What can hang from each mark
Z_189: Z_483
Z_375: Z_519 Z_707
Z_483: Z_115 Z_519 Z_707
Z_115: Z_483
Z_707: Z_72 Z_115 Z_375 Z_483
Z_72: Z_707
Z_519: Z_375 Z_483

Known rows, with every way that one mark hangs from another
Z_189{Z_483{Z_115 Z_707{Z_72 Z_375}}}: [-45.8,18.9,23.6,9.5,7.1,11.1,-5.8,-33.7,11.0,-3.8,-24.1,-40.4,-12.4,-22.2,-20.6,22.2,-16.0,36.3,-16.4,-7.6,-1.2,-26.6,7.7,33.4,-13.5,0.1,70.9,37.0,8.6,16.1,29.7,-20.1,-2.4,10.8]
Z_115{Z_483{Z_519 Z_707}}: [23.5,30.1,-4.5,6.1,5.2,-14.5,-12.7,-27.9,3.3,-10.3,-25.4,-13.6,-7.5,-35.8,-23.6,15.7,-26.8,14.2,-6.0,12.3,-10.2,-25.6,-2.9,35.5,14.4,0.4,39.5,28.7,20.1,29.7,9.4,-6.5,-9.6,17.3]
Z_519{Z_375 Z_483{Z_707}}: [15.7,65.2,24.1,6.7,-37.7,8.0,21.5,25.6,-4.2,25.3,-24.7,-3.5,-23.1,19.1,-3.8,13.8,-28.9,-6.2,-5.8,6.7,1.0,-0.7,25.2,17.3,-16.9,27.8,44.2,23.4,-7.2,23.9,-26.8,2.6,-7.3,19.4]
Z_519{Z_375 Z_483{Z_115 Z_707}}: [2.3,71.9,19.4,15.4,-32.3,10.9,16.2,12.8,0.1,28.3,-28.4,-8.2,-29.1,17.0,-5.4,27.9,-44.0,-4.6,-6.9,4.9,-8.0,-17.9,23.4,36.1,-12.3,37.6,67.0,39.0,3.6,30.8,-26.2,-2.6,-12.6,22.7]
Z_72{Z_707{Z_115 Z_375{Z_519}}}: [-0.7,-17.5,-19.7,32.1,12.1,43.0,-19.5,-15.2,25.0,21.4,9.5,14.3,-1.8,26.3,1.4,-2.1,-1.5,-22.2,22.4,26.9,12.7,33.8,-13.0,-39.8,13.1,36.0,-16.2,-1.0,1.2,17.2,35.9,-9.9,-28.6,-10.1]
Z_707{Z_483}: [10.2,5.9,-13.8,26.7,16.9,-2.6,-10.1,-8.2,-1.3,-10.6,20.3,0.6,-9.6,-4.2,9.5,8.5,-27.3,-21.8,1.9,15.6,-14.2,-9.7,-3.3,3.9,31.2,22.4,-8.3,-14.3,18.9,22.7,1.4,1.7,-22.5,-3.9]
Z_189{Z_483{Z_115 Z_519{Z_375} Z_707{Z_72}}}: [-19.8,23.8,25.6,18.4,-7.3,5.3,3.8,-13.2,6.0,0.7,-45.9,-33.3,-0.8,-17.1,-37.8,13.8,-19.3,39.6,-18.3,0.0,-6.9,-26.3,17.3,58.8,-36.1,3.8,79.3,38.8,3.2,47.0,17.9,-22.8,6.8,20.6]
Z_707{Z_72 Z_483}: [-15.7,-14.1,-5.7,27.4,2.3,1.7,-17.9,-13.4,-0.1,-1.1,28.2,-6.2,-11.2,-10.2,7.5,-3.9,-5.0,-10.3,-20.8,21.4,6.5,-8.5,3.3,4.6,19.6,21.5,-16.9,-14.8,39.8,9.8,21.6,-16.3,-19.7,-8.7]
Z_189{Z_483{Z_115 Z_707{Z_375}}}: [-33.7,28.6,20.1,8.4,14.1,9.3,-2.2,-31.5,11.4,-8.3,-25.9,-37.0,-11.6,-18.4,-20.2,27.7,-24.7,30.0,-6.3,-10.9,-11.1,-26.2,5.3,33.2,-8.6,0.3,74.6,38.4,-2.6,22.9,19.1,-11.0,-3.6,12.7]
Z_189{Z_483{Z_519 Z_707{Z_375}}}: [-3.3,30.4,24.6,0.4,5.3,-1.4,7.1,-12.1,11.2,-19.2,-35.9,-30.5,5.3,-21.3,-32.9,2.1,-8.6,41.7,-7.3,-3.8,-1.3,-7.1,12.0,28.7,-18.8,-14.0,60.8,30.4,-17.4,32.7,24.8,-8.0,7.0,14.1]
Z_375{Z_519{Z_483{Z_115 Z_707{Z_72}}}}: [-1.2,29.4,26.6,6.6,-16.2,-4.8,0.0,-0.5,21.1,30.9,1.6,0.5,-22.3,16.5,1.7,26.1,-15.0,-3.8,-3.6,13.4,18.0,-7.9,19.6,16.6,-6.8,25.3,68.2,17.6,-3.9,12.5,-9.8,-8.5,-6.3,5.0]
Z_375{Z_519}: [20.4,-13.4,11.1,9.9,0.1,-5.0,7.3,4.7,15.3,22.6,2.4,4.6,-0.6,27.3,7.3,8.8,-1.7,-12.1,16.3,17.4,13.9,16.4,11.7,-17.8,-5.7,6.7,25.3,-0.5,-10.5,12.5,-13.7,4.7,5.9,-1.2]
Z_483{Z_115 Z_707}: [-25.2,41.9,-1.8,7.0,-2.2,-5.4,-15.3,-46.8,3.3,-5.0,-17.0,-23.9,-17.8,-31.9,-9.1,41.8,-26.4,9.2,-7.4,-4.3,3.1,-27.8,0.0,30.4,-4.2,8.0,61.1,41.0,23.7,-9.5,6.2,-14.8,-5.7,3.6]
Z_189{Z_483{Z_115 Z_707}}: [-33.6,24.0,21.3,10.5,12.6,5.0,-5.9,-27.8,5.0,-6.9,-25.7,-30.0,-12.7,-22.2,-23.0,30.4,-25.7,25.1,-11.3,-13.9,-13.4,-36.6,1.7,49.1,-16.5,5.8,72.1,26.8,-3.9,25.5,17.4,-13.8,-0.8,15.9]
Z_189{Z_483}: [-14.2,-4.5,22.9,3.9,13.6,8.9,4.0,6.0,2.8,-3.7,-13.3,-13.7,0.2,-0.8,-15.6,2.3,-6.2,19.0,-6.9,-11.9,-16.7,-15.4,2.5,28.7,-14.0,0.0,28.9,-2.5,-21.1,32.0,12.7,-4.0,3.2,12.7]
Z_519{Z_375{Z_707{Z_72 Z_115}}}: [6.2,4.7,-11.8,32.7,-35.0,21.7,18.7,15.7,-8.4,33.2,-15.2,4.2,6.9,20.1,-2.3,-11.4,-23.1,-31.6,0.7,21.9,5.1,16.6,9.3,-23.1,-25.5,27.5,-17.5,0.9,32.6,-2.0,-9.0,-19.3,-13.2,13.0]
Z_707{Z_72 Z_375}: [-27.2,-11.0,6.7,0.1,-11.9,11.6,0.2,-15.3,12.5,4.5,3.8,-21.3,-0.4,1.9,5.8,-18.4,20.7,22.3,-10.2,13.3,26.0,21.0,12.7,-33.4,6.8,-12.0,-1.1,24.6,25.0,-17.7,26.3,-12.5,-3.1,-9.0]
Z_375{Z_707{Z_72}}: [-23.2,0.2,-5.5,1.5,-40.9,7.1,9.9,3.4,-1.9,19.0,1.7,2.0,9.1,-18.2,-0.7,-13.7,-3.7,-14.4,-17.9,7.4,16.0,1.6,0.1,-15.2,-30.7,6.4,-22.3,-0.9,27.5,-54.6,12.8,-29.4,-12.3,4.4]
Z_707{Z_72 Z_115 Z_483{Z_519{Z_375}}}: [14.0,2.1,-21.8,61.1,11.7,8.2,-23.9,-8.9,0.9,0.1,16.5,5.0,-1.9,3.3,-14.0,-13.3,-23.9,-24.5,-14.0,41.7,-1.7,-0.8,4.8,8.5,27.3,48.5,-16.5,-22.8,57.7,61.3,22.8,-26.1,-31.2,-3.7]
Z_707{Z_72 Z_375{Z_519} Z_483{Z_115}}: [-16.5,-7.2,-4.5,40.8,9.3,6.3,-12.0,-33.4,26.6,13.5,23.3,-20.1,-16.7,14.4,17.9,9.2,-22.5,-5.1,1.3,38.6,11.2,4.5,15.8,-24.1,38.9,26.2,31.4,24.8,46.2,20.1,18.2,-13.3,-27.6,-11.6]

Rows
[1.5,-8.7,-15.9,58.3,26.0,13.9,-26.6,-32.2,23.2,9.2,39.4,-6.3,-13.8,22.3,13.0,-2.1,-21.3,-30.7,4.9,49.6,17.2,21.4,5.4,-46.6,55.8,44.8,-3.6,-11.7,55.8,35.7,30.5,-17.1,-40.3,-16.5]
Z_707{Z_72 Z_115 Z_375{Z_519} Z_483}
[-14.3,11.1,-12.2,33.3,4.7,3.4,-12.7,-31.1,20.5,-8.8,9.1,-20.7,-4.7,-11.1,-2.2,-7.8,-19.3,16.5,-11.7,30.9,-0.4,-6.6,12.1,1.9,35.8,14.0,23.7,32.1,48.0,28.7,29.7,-18.2,-28.0,-8.6]
Z_707{Z_72 Z_375 Z_483{Z_115 Z_519}}
[-16.4,70.5,18.7,-6.1,-16.6,-0.2,-6.1,-7.1,7.4,8.5,-4.9,-3.7,-31.3,-13.4,-7.8,31.3,-30.2,4.3,-18.2,-8.4,-5.1,-34.1,8.3,47.4,2.9,27.3,63.6,26.6,-0.9,7.9,-4.5,-9.8,-18.3,10.8]
Z_519{Z_483{Z_115 Z_707}}
[6.2,25.6,-5.9,6.5,10.6,-2.9,-11.7,-39.2,5.0,-5.6,-15.6,-23.2,-19.0,-25.1,-5.0,25.5,-27.7,6.8,0.8,11.1,-6.6,-17.9,-5.0,5.2,29.9,2.7,31.9,34.8,26.3,9.2,8.3,-1.1,-17.3,12.2]
Z_115{Z_483{Z_707{Z_375}}}
[-23.6,26.7,-1.1,14.5,-0.7,5.5,-22.8,-46.8,6.4,-7.7,-2.5,-26.3,-11.7,-22.9,-8.1,10.4,-0.4,6.5,-12.0,14.5,33.4,10.4,3.7,-20.8,9.6,7.0,17.8,23.8,41.4,-16.1,34.4,-22.3,-11.9,-6.8]
Z_483{Z_707{Z_72 Z_115 Z_375}}
[-9.1,-12.7,-2.7,32.4,10.0,16.7,-15.0,-22.6,24.8,20.4,18.0,-7.4,-4.1,26.9,3.4,-10.1,5.1,-9.3,3.5,34.2,31.5,30.0,8.6,-49.4,25.4,21.8,5.2,2.8,38.5,14.1,27.8,-19.4,-18.1,-12.6]
Z_707{Z_72 Z_115 Z_375{Z_519}}
[10.6,12.4,12.7,22.6,-1.8,12.0,17.2,20.9,3.2,3.1,-33.8,-6.7,15.9,5.1,-32.4,-11.4,-22.6,12.5,-2.6,4.0,-20.6,-7.1,9.3,30.1,-27.6,11.4,30.8,2.3,-12.9,53.9,6.6,-11.8,-1.2,22.4]
Z_189{Z_483{Z_519{Z_375{Z_707{Z_115}}}}}
[-4.6,-8.0,-33.7,44.9,24.7,44.9,-29.4,-24.3,16.5,3.1,23.1,12.0,-9.7,9.3,4.6,-0.7,-19.6,-31.4,15.5,29.2,-3.3,19.5,-21.4,-28.8,37.0,47.8,-35.8,-10.8,19.3,27.1,42.5,-11.3,-46.5,-12.9]
Z_72{Z_707{Z_115 Z_375 Z_483}}
[27.2,15.8,-8.5,22.7,-30.1,4.6,18.6,21.0,0.1,13.3,-29.5,7.3,21.6,5.6,-23.2,-24.2,-14.4,-2.0,-2.2,22.7,1.9,12.5,13.6,4.6,-26.6,11.1,1.9,11.8,15.4,23.1,-1.8,-16.5,-2.9,12.5]
Z_483{Z_519{Z_375{Z_707{Z_72 Z_115}}}}
[11.2,4.9,22.9,13.5,1.5,6.5,19.0,22.0,3.5,-0.3,-36.8,-13.3,13.2,8.8,-30.1,-10.4,-10.7,27.5,-2.5,0.2,-19.6,-7.8,15.1,37.0,-27.6,-1.2,39.9,10.2,-24.6,61.5,3.9,-2.8,9.9,20.7]
Z_189{Z_483{Z_519{Z_375}}}
[18.7,5.8,-12.8,28.4,-16.8,7.0,7.7,5.0,13.3,33.7,8.3,20.8,8.0,17.8,3.1,3.8,-29.1,-49.6,15.9,27.1,12.7,16.8,-0.4,-35.4,-12.3,34.7,-0.5,-15.6,16.7,-18.6,-7.1,-18.0,-22.2,4.4]
Z_375{Z_519 Z_707{Z_115}}
[-26.9,48.0,-3.4,7.6,0.2,-0.5,-10.0,-54.0,10.8,-7.5,-19.4,-33.0,-16.8,-26.3,-4.3,36.4,-27.2,17.5,-0.1,0.7,6.5,-14.7,4.1,6.2,8.2,0.5,66.3,58.2,26.9,-13.7,10.1,-10.3,-9.7,0.7]
Z_483{Z_115 Z_707{Z_375}}
[32.2,48.4,-5.1,27.4,-10.2,-5.5,-0.8,-12.7,-2.0,-5.8,-38.4,-9.7,6.4,-10.8,-31.7,4.7,-21.2,3.0,0.7,21.6,10.2,9.6,11.9,15.0,-14.5,13.1,34.9,25.1,19.6,38.1,2.9,-11.6,0.6,11.1]
Z_483{Z_519{Z_375} Z_707{Z_115}}
[14.0,-7.9,-33.1,52.4,13.7,35.7,-25.3,-6.5,8.8,6.9,8.1,23.9,-0.2,9.7,-10.1,-4.1,-22.4,-32.7,10.5,32.4,-9.5,11.5,-16.7,0.5,15.2,53.6,-31.4,-18.4,13.9,50.8,31.9,-14.4,-37.5,-4.7]
Z_72{Z_707{Z_115 Z_483{Z_519{Z_375}}}}
[-11.8,-3.7,-3.6,13.8,-5.2,38.3,-6.3,-5.1,27.9,27.7,1.7,9.5,-9.7,23.8,4.7,4.4,-3.1,-5.1,15.9,17.5,8.2,21.0,-3.1,-19.5,1.4,27.3,10.1,19.6,-14.2,9.7,24.2,-5.6,-23.7,-5.3]
Z_72{Z_707{Z_375{Z_519{Z_483{Z_115}}}}}
[-13.1,4.2,-21.3,22.5,-18.8,14.9,-10.1,-12.0,-0.3,18.3,7.7,9.9,1.8,-20.2,-7.8,-5.2,-27.1,-32.2,-16.0,17.9,2.6,-11.5,-11.7,-7.5,-0.4,31.1,-23.9,-11.6,50.7,-26.8,22.4,-36.6,-32.8,9.7]
Z_375{Z_707{Z_72 Z_115{Z_483}}}
[-1.5,27.7,17.9,13.2,14.6,-1.1,-6.5,-12.6,5.7,-18.1,-29.5,-18.8,4.4,-22.5,-40.2,6.8,-15.7,25.2,-11.8,-2.8,-7.5,-17.8,2.9,44.0,-17.2,4.9,51.6,8.2,-8.8,45.9,26.2,-14.4,1.7,14.1]
Z_189{Z_483{Z_519 Z_707{Z_115}}}
[-30.3,65.3,22.9,-5.4,-21.9,5.3,-6.4,-14.9,13.7,10.6,-3.5,-16.0,-32.2,-12.5,-5.5,21.7,-20.6,15.9,-24.5,-2.0,8.1,-24.5,13.3,30.1,6.8,22.0,62.6,37.6,11.6,-1.3,8.1,-15.8,-20.2,6.2]
Z_519{Z_483{Z_115 Z_707{Z_72 Z_375}}}
[25.5,24.5,-14.6,25.1,15.4,-1.3,-0.4,-11.5,14.9,-21.1,5.0,-9.7,3.0,-1.4,1.8,-10.9,-25.4,2.4,11.1,27.2,-9.4,10.7,7.5,-17.3,42.6,7.8,7.0,17.6,16.4,34.8,11.6,6.3,-23.9,-5.5]
Z_707{Z_375 Z_483{Z_519}}
[7.3,-4.1,-16.0,47.3,-14.1,7.6,-5.3,-4.1,14.4,32.5,27.3,16.7,0.8,10.7,8.4,2.7,-33.2,-56.1,1.2,41.0,16.5,10.7,2.1,-32.1,1.0,49.0,-11.1,-26.5,43.3,-11.4,8.1,-30.0,-35.0,-1.1]
Z_375{Z_519 Z_707{Z_72 Z_115 Z_483}}
[-21.7,38.9,3.5,6.2,-16.9,-13.8,-15.7,-40.2,9.7,-8.4,-31.4,-25.7,-2.1,-44.5,-33.0,17.0,-10.4,36.9,-25.1,7.3,15.8,-27.4,12.0,51.6,-20.8,-1.8,70.3,50.6,32.2,6.6,24.7,-31.0,2.4,4.5]
Z_483{Z_115 Z_519 Z_707{Z_72}}
[-3.4,10.0,-16.6,19.3,-32.3,0.7,4.2,2.6,0.9,6.7,6.6,6.1,11.9,-25.4,-4.5,-17.0,-21.2,-19.6,-18.0,21.1,5.1,-4.2,1.4,-2.5,-13.0,17.7,-20.4,-6.7,35.9,-27.7,16.4,-29.3,-24.9,2.8]
Z_375{Z_707{Z_72 Z_483{Z_519}}}
[20.3,20.8,-1.1,17.0,-10.1,-7.7,-4.6,-20.9,-0.4,3.3,-34.5,-19.6,-7.3,-24.1,-22.9,10.0,-21.9,15.4,-11.6,22.0,-1.5,-17.0,7.8,30.8,1.3,3.2,36.6,34.3,31.2,35.6,7.0,-11.8,-6.5,20.6]
Z_115{Z_483{Z_519{Z_375} Z_707{Z_72}}}
[-2.5,13.0,17.9,20.3,6.1,8.8,13.3,8.6,8.1,3.2,-40.6,-15.5,6.3,6.1,-32.6,3.8,-26.0,29.5,-2.9,-2.0,-28.9,-25.1,12.7,54.9,-22.7,8.4,64.4,25.2,-13.7,67.1,3.1,-8.8,3.7,22.1]
Z_189{Z_483{Z_115 Z_519{Z_375}}}
[-39.7,13.9,27.6,12.6,6.4,8.7,-4.4,-32.0,16.4,3.1,-23.1,-39.2,-12.1,-11.9,-18.3,25.6,-16.1,32.6,-10.7,-2.3,3.7,-19.7,12.7,27.7,-16.5,3.1,80.4,37.2,4.8,20.5,24.8,-18.6,-0.2,10.4]
Z_189{Z_483{Z_115 Z_707{Z_72 Z_375{Z_519}}}}
[-8.0,6.9,7.2,26.3,1.9,17.8,-14.2,-10.2,27.2,24.6,21.5,-0.2,-12.5,30.6,2.7,-9.0,-0.5,-9.4,-2.9,31.7,28.0,22.5,12.7,-37.7,29.2,32.7,15.2,1.7,30.3,20.9,24.9,-19.7,-24.9,-8.6]
Z_707{Z_72 Z_115 Z_375{Z_519{Z_483}}}
[-12.3,20.6,4.4,18.9,-1.4,2.9,-18.2,-44.9,13.4,3.8,-0.8,-23.7,-11.6,-9.2,-3.1,14.2,-0.2,0.2,-3.9,23.2,40.2,18.1,8.1,-29.6,6.6,10.5,31.0,22.7,36.3,-11.3,27.2,-19.9,-9.1,-7.6]
Z_483{Z_707{Z_72 Z_115 Z_375{Z_519}}}
[-12.2,0.1,24.2,1.7,-19.2,9.3,6.8,1.8,26.2,26.1,10.6,-11.4,-9.5,26.3,10.5,-11.6,13.9,14.1,-5.7,22.6,32.0,25.0,23.9,-33.6,6.1,4.1,26.9,22.5,7.5,-3.2,13.4,-8.8,-6.8,-4.6]
Z_707{Z_72 Z_375{Z_519{Z_483}}}
[-17.3,37.9,20.7,8.4,9.8,2.2,0.7,-25.1,14.9,-14.9,-39.4,-34.0,-0.1,-24.6,-34.7,16.6,-24.1,44.3,-8.0,-5.9,-12.2,-25.8,9.1,47.1,-13.5,-5.0,84.8,45.7,-7.3,39.7,22.7,-13.3,1.2,16.1]
Z_189{Z_483{Z_115 Z_519 Z_707{Z_375}}}
[-1.9,32.3,17.1,13.0,16.3,3.7,-3.1,-17.4,11.6,-19.6,-29.9,-25.3,4.7,-19.0,-35.4,3.6,-15.4,31.2,-6.2,0.9,-3.8,-9.2,6.6,27.1,-8.2,0.1,54.8,19.8,-7.9,44.6,29.7,-12.4,-1.6,12.2]
Z_189{Z_483{Z_519 Z_707{Z_115 Z_375}}}
[-14.4,15.3,-19.0,25.4,-28.9,2.4,0.0,-7.1,3.2,8.9,5.0,3.2,6.6,-27.1,-6.4,-6.3,-32.3,-18.3,-18.3,18.9,-1.7,-16.4,0.7,11.2,-9.6,23.1,-4.2,3.4,43.1,-22.6,15.0,-33.3,-29.5,4.8]
Z_375{Z_707{Z_72 Z_483{Z_115 Z_519}}}
[-30.2,-7.3,-10.5,35.9,6.1,2.4,-23.7,-26.2,3.5,2.0,24.7,-9.6,-17.3,-14.1,5.2,10.5,-20.6,-7.7,-20.6,18.9,-4.7,-25.6,1.5,21.8,23.8,29.4,8.3,-0.3,49.5,17.7,20.6,-22.7,-26.5,-7.1]
Z_707{Z_72 Z_483{Z_115}}
[17.7,53.6,-7.0,12.0,3.1,-5.7,-10.6,-33.5,11.6,-22.5,-24.5,-17.6,6.0,-26.2,-28.5,1.8,-12.5,17.9,-0.2,18.1,16.4,11.1,6.3,-2.1,8.5,0.5,37.7,32.8,19.5,18.0,23.4,-12.0,-6.3,0.5]
Z_483{Z_519 Z_707{Z_115 Z_375}}
[5.2,58.8,19.2,19.6,-33.6,14.3,7.8,17.2,-2.9,28.3,-15.4,-1.7,-25.4,19.7,-8.7,9.0,-25.7,-12.2,-14.8,14.1,9.4,-0.3,22.5,16.6,-11.2,40.8,33.5,13.7,13.0,29.6,-10.5,-11.3,-14.6,15.5]
Z_519{Z_375 Z_483{Z_707{Z_72 Z_115}}}
[4.9,-11.6,-21.2,28.1,4.3,25.8,-18.2,-4.3,10.4,1.2,7.3,16.8,0.9,-5.1,-6.0,-5.3,-7.4,-13.7,4.8,20.2,-5.5,7.7,-14.1,7.1,4.4,30.2,-25.1,-8.6,-1.5,27.0,32.4,-9.3,-26.4,-5.8]
Z_72{Z_707{Z_483{Z_519}}}
[-17.7,20.0,17.1,14.4,18.4,7.5,-10.0,-18.6,1.5,-11.0,-15.4,-21.7,-8.0,-17.1,-24.5,18.0,-17.4,11.2,-9.4,-6.6,-5.6,-17.9,-1.1,29.9,-10.4,11.2,42.9,0.9,-3.6,28.5,22.2,-13.2,-3.6,12.1]
Z_189{Z_483{Z_707{Z_115}}}
[27.5,12.9,-24.3,57.3,40.6,10.9,-18.8,-26.3,22.7,-0.3,32.7,1.8,-12.8,28.9,14.7,9.3,-40.9,-41.8,27.2,43.6,-2.6,19.7,-0.4,-46.7,66.8,47.3,3.5,-10.8,35.0,48.3,8.9,1.5,-42.3,-12.1]
Z_707{Z_115 Z_375{Z_519} Z_483}
[-14.6,-13.4,-25.6,33.3,11.1,33.0,-24.1,-18.8,10.2,9.0,13.6,11.3,-11.2,-2.4,3.5,13.8,-19.5,-21.2,5.9,15.4,-11.6,-5.2,-18.8,10.5,11.5,40.9,-14.2,-2.5,9.1,20.1,30.6,-12.1,-34.0,-6.7]
Z_72{Z_707{Z_483{Z_115}}}
[15.5,33.5,-0.1,27.9,-20.2,-2.4,-5.6,-16.2,-1.3,0.0,-34.2,-14.8,6.0,-15.6,-33.0,-3.0,-5.8,10.1,-14.1,25.3,25.2,9.5,17.0,16.1,-21.9,12.1,29.9,24.2,34.4,29.9,16.4,-24.8,2.0,6.7]
Z_483{Z_519{Z_375} Z_707{Z_72 Z_115}}
[-4.6,0.8,-16.6,31.0,17.5,15.1,-25.7,-32.8,18.0,1.1,5.1,-10.8,-4.9,-4.0,-14.6,-14.7,-11.3,6.8,-9.4,31.3,5.2,1.7,-2.7,-14.8,44.7,19.4,0.9,14.4,55.1,34.6,40.1,-24.1,-29.5,-0.3]
Z_707{Z_72 Z_115{Z_483{Z_519}} Z_375}
[19.2,46.7,-5.7,12.6,0.9,-13.4,-16.6,-25.8,3.9,-19.7,-23.2,-6.9,6.0,-32.6,-33.2,6.7,-11.7,9.1,-6.8,12.2,13.5,-2.5,1.7,22.3,-3.3,6.4,32.7,16.1,16.9,21.9,19.5,-15.7,-2.4,1.9]
Z_483{Z_519 Z_707{Z_115}}
[19.7,32.4,22.1,8.5,-7.7,-4.1,-1.0,6.1,18.1,25.9,6.3,8.7,-18.6,22.0,1.2,21.5,-17.2,-17.5,4.7,16.4,16.1,4.3,14.8,1.4,2.2,28.7,48.7,0.4,-11.0,19.9,-12.6,-1.4,-8.9,4.4]
Z_375{Z_519{Z_483{Z_707{Z_115}}}}
[-11.2,22.8,15.1,9.2,-48.5,5.7,15.1,18.2,20.3,51.6,6.8,15.1,-8.3,12.9,4.5,5.9,-25.3,-24.0,-10.7,19.1,17.9,-4.6,16.3,-1.6,-27.9,34.0,34.3,6.4,10.9,-28.2,-7.5,-28.1,-22.0,10.5]
Z_375{Z_519{Z_483{Z_115}} Z_707{Z_72}}
[11.2,15.8,-23.7,30.2,33.8,17.2,-20.6,-32.3,13.4,-3.8,5.3,-5.2,-11.1,7.1,-2.3,4.2,-32.2,-14.1,14.0,22.6,-14.0,0.1,-11.8,-25.9,61.2,26.9,1.7,9.7,36.9,36.3,18.8,-4.1,-35.7,1.9]
Z_707{Z_115{Z_483} Z_375}
